Each row was made from one walk, in order. Every step used is in the known rows, and no mark comes twice. Write each row's walk.
Known rows:
duvuzu vapi leza: [ -5  33  25  24 -49  49  10  -6 -22  19   6 -35 -24  15 -29 -45 -33 -18
   1   9 -22   0  40 -23]
modumum vapi leza vakipe: [ 10  47  38  34 -26  66  57  -5  -9  11  25 -44 -23  28 -23 -20 -34  -5
   5  17  22  11  38  -6]
dapa modumum vapi duvuzu: [ -5  37  52 -30 -42  47  76  14 -22  35  21   5   0  -2 -67 -61 -30 -22
  11 -11   1  31 -28 -18]
gome repod duvuzu biduru modumum vapi: [ 39  19  31  35 -22  27  13  18  -6  -9  -5 -19  37   9 -36 -51 -29 -12
  -5 -13 -10  15 -25  -4]
leza vakipe duvuzu vapi: [ -9  27  27  39  -6   6   2  13 -32   3  30 -10 -13 -23 -19 -12  -3  -6
  12  -3   9 -10  14  16]
biduru duvuzu vapi leza vakipe: [  4  33  23  38 -52  53   3   9 -24  11  26 -49   1   4  -9 -44 -43 -10
   9  14 -17   3  57  -5]
dapa modumum vapi: [  9  31  39  -8 -23  46  66   9 -30  40  35 -11  -3  -5 -79 -41 -43 -28
   1 -13  22  18 -22  -8]
vapi duvuzu biduru: [-11  36  43   6 -34  31  16  11  -1  -1   3   3   2   1 -35 -41  -3  -5
   0  -1 -19  19 -23 -13]
duvuzu repod modumum vapi: [ 20  34  26  10 -19  38  22  -9 -10  25 -28 -36   6  13 -49 -37 -43 -30
  -2  12 -11   4  -1 -16]
dapa modumum vapi leza vakipe gome repod: [ 17   7  37  33  17  44  60  27 -20  33  18   0 -18  29  -2 -12  -7   1
   6  -4  40  14  -4   0]
gome repod: [ 16   4  19  31   0  18   6  13  -7   4 -23   9  10  14 -24 -22 -29  15
  -6  -3   2  -1  -8   9]
repod gome: [  8  20  40  38  10  21  16  -2 -18   1   7 -17  -8  19 -46  -9 -27  15
  -2  10  24  -1  -3 -20]
repod leza: [-13   6  34  29   3  50  13 -12  -9  -9  12 -22   4  35 -32 -21 -21   3
   5   0  16 -12  25 -23]
gome repod modumum vapi leza vakipe duvuzu: [ 21  22  34  31  14  23  68  14   4  -3 -10 -10 -19  39   6 -22  -1  13
  21 -19 -10   4  10  -3]
modumum vapi: [ 13  36  29  12 -30  37  35   1 -21  16  13 -19  -4  -5 -54 -23 -53 -14
  -6  -1  17  10  -1   5]
vapi leza repod duvuzu biduru: [-11  19  57  54 -10  19  37  -1   8 -15  -5 -15 -12  52   5 -29   6  15
  11  -8 -19  -8  25 -56]
gome repod leza vakipe duvuzu biduru: [ -6   0  32  60  44  16  -2   6  -3 -26  14  -2  10  27  18   8  30  25
  10 -20   5 -18  -2  10]
modumum vapi leza vakipe duvuzu repod: [ -1  46  41  49 -21  41  35  -6 -11   7  19 -45 -14  14   1 -16 -19 -11
  10  11   5   4  24   9]
vakipe gome repod: [ 13 -15  18  43  22  -1  -7  31 -14   2 -18  27   3   7  -1   2 -14  18
  -8  -6  27  -1 -22  16]
biduru duvuzu repod leza vakipe: [ -4  10  28  53  -5  55 -25  -9 -10  -6  12 -53  43  24  -1 -21 -34   0
   7  24   8 -14  44  -2]
repod duvuzu vapi: [ -3  13  38  33 -21  13  -3  14 -20   2  -5 -14  18  -3 -30 -43 -21  -5
   5   7  -9 -10  17 -21]
gome repod leza vakipe modumum: [ -3 -33  25  32  50  33   5   1   3 -15 -11   7   7  46  -7  -4  27  31
 -14   5  27 -12  24   0]
dapa modumum: [ -2  16  40   4  -5  39  49  12 -19  26  30  -1  -1   6 -74 -43 -22 -16
   4  -9  20   9 -24 -13]
repod duvuzu: [ -1   7  49  37   0  16  24  17   1 -15  -1  -4  22  16 -32 -34 -17  13
   5   3  13  -4   0 -18]

Write each row's walk:
[ -9   6  47  66   5  24   6  26 -14  -5  10 -20 -10  23  23 -15  13   6
  14  21  23  -8  42 -24] -> repod duvuzu vapi leza vakipe gome
[-27  16  45  18 -22  53  -7 -17   1  -3 -22 -22  21  37  -8 -43 -11  -3
   9  22 -18  -3  24 -31] -> vapi duvuzu repod leza
[  1  15  49  40   0  16  12  16   4 -15   6 -10  22  10 -33 -30  -2   4
   0  -3   0  -1 -18 -18] -> repod duvuzu biduru
[ 19  16  34  17  20  12  24  37   0   5 -30  21   0  14  13 -10  21   5
   7  -4   1  18 -33  -2] -> leza vakipe gome repod modumum vapi duvuzu biduru
[ 20  31  29  -1 -14  34  52   3 -10  15  -6 -18  -6  13 -61 -34 -40 -18
   3  -7   2   9  -4 -19] -> repod modumum vapi
[ -9  10  27  20 -14  46  16  -1 -16  13  13 -24 -33  19 -28 -30  13  -8
 -15  18   3   3  46 -11] -> duvuzu vapi leza vakipe modumum
[  4 -16  34  57   0   6  -9  30 -13  -1 -32   6   3  27  34 -28  -1  17
   6   0 -11  -9  21 -21] -> vakipe gome repod duvuzu vapi leza
[ 10  34  35  31  11  16  32   4  -9   8  -1 -28   0   3 -22 -15 -10 -16
  14   3   4  -1  -4   5] -> leza vakipe duvuzu repod modumum vapi
[  7  21  13  17 -57  23 -17  14 -37  15  16 -24  20 -28 -38 -48 -62 -18
  -3  -4 -22   2  18   5] -> biduru duvuzu vapi
[ 34  26  39  41 -36  49  31   9   4 -10  -3 -35  19  36 -20 -63 -26 -10
   0 -10 -25  20   0 -22] -> gome repod duvuzu biduru modumum vapi leza
[ 26   2  24  24   8  26  45  20  -3  12 -32   1 -21  42   3 -19 -20   3
   3 -13  -1  10  -1 -18] -> vakipe gome repod modumum vapi leza
[  4  44  49  16 -31  33  13 -11 -19  20 -26 -27   6  11 -26 -30 -38  -4
  -1  28  -6  15  -4 -21] -> modumum vapi duvuzu repod gome
[-10  22  24  24 -26  -1   1  11 -35   7  20  -2 -11 -27 -32 -27 -18 -14
   5 -18 -11  -6  -1   8] -> vakipe duvuzu vapi
[ 21  30  32 -12 -21  24  35  16   3  10 -45  10   9  15 -24 -49  -8  -4
   4 -16 -44  21 -33 -18] -> gome repod modumum vapi duvuzu biduru
[ -8   5  37  24   7  48  43   4   6  -5  18 -15 -27  38 -31 -21  17  10
 -13  15  25   9  29  -8] -> vapi leza vakipe modumum
[ -2  18  39  24  -7  30  60 -10   5   1 -23 -14 -40  65 -18 -35 -11   5
  17  -7 -19  -7  37 -62] -> vapi leza repod modumum
[-12  28  45  49   1  30  48   9   0 -14  37 -17 -25  25  -5 -15   5  13
  18  -4  16   1  20   2] -> vapi leza vakipe duvuzu
[ 12 -14  40  76  53  -8 -12  44   3 -20 -11  17  25  16  28  12  31  31
   1   3  32  -8 -24   9] -> leza vakipe gome repod duvuzu biduru
[-11  11  37  45  21  57  15  -8  -6 -12  23 -31   2  40 -19  -5  -4  10
  10  16  36 -15  39 -15] -> repod leza vakipe
[-15  -5  34  68  38  40 -28  -3 -12  -4   5 -30   8  34  16  17   7   2
   4  31  49 -20  28  -6] -> duvuzu repod leza vakipe gome
[-25  21  49  34  -4  61  -6 -15   3  -6 -13 -30  19  42   5 -28   7   4
  15  37   2  -6  38 -23] -> vapi duvuzu repod leza vakipe
[ 11  50  35  25 -53  46  47   1 -15  -7  54 -41 -21   5 -46 -49 -27 -36
   4 -30 -13  26 -13  -3] -> vakipe duvuzu biduru modumum vapi leza
[ -2  33  48   6 -33  50  91 -10 -25  39  22 -17 -37  37 -41 -41 -37 -16
  11 -17   2  10  20 -45] -> dapa modumum vapi leza repod
[ 14  -5  57  46  32  31  67  39  -8  15   9   4   5  39  13 -21   8  17
  16  -3  38   8  -4 -15] -> dapa modumum vapi leza vakipe gome repod duvuzu
[  6  46  42 -18 -33  36  48   9  -1  10 -13  -7  -3   8 -48 -51 -12 -22
   6 -10 -31  24 -27 -29] -> repod modumum vapi duvuzu biduru
[ -1  32  40  44  -9  59  39   0   3  -1  21 -34 -21  38 -18 -20 -12   7
   7  21  20   4  38 -12] -> vapi leza vakipe
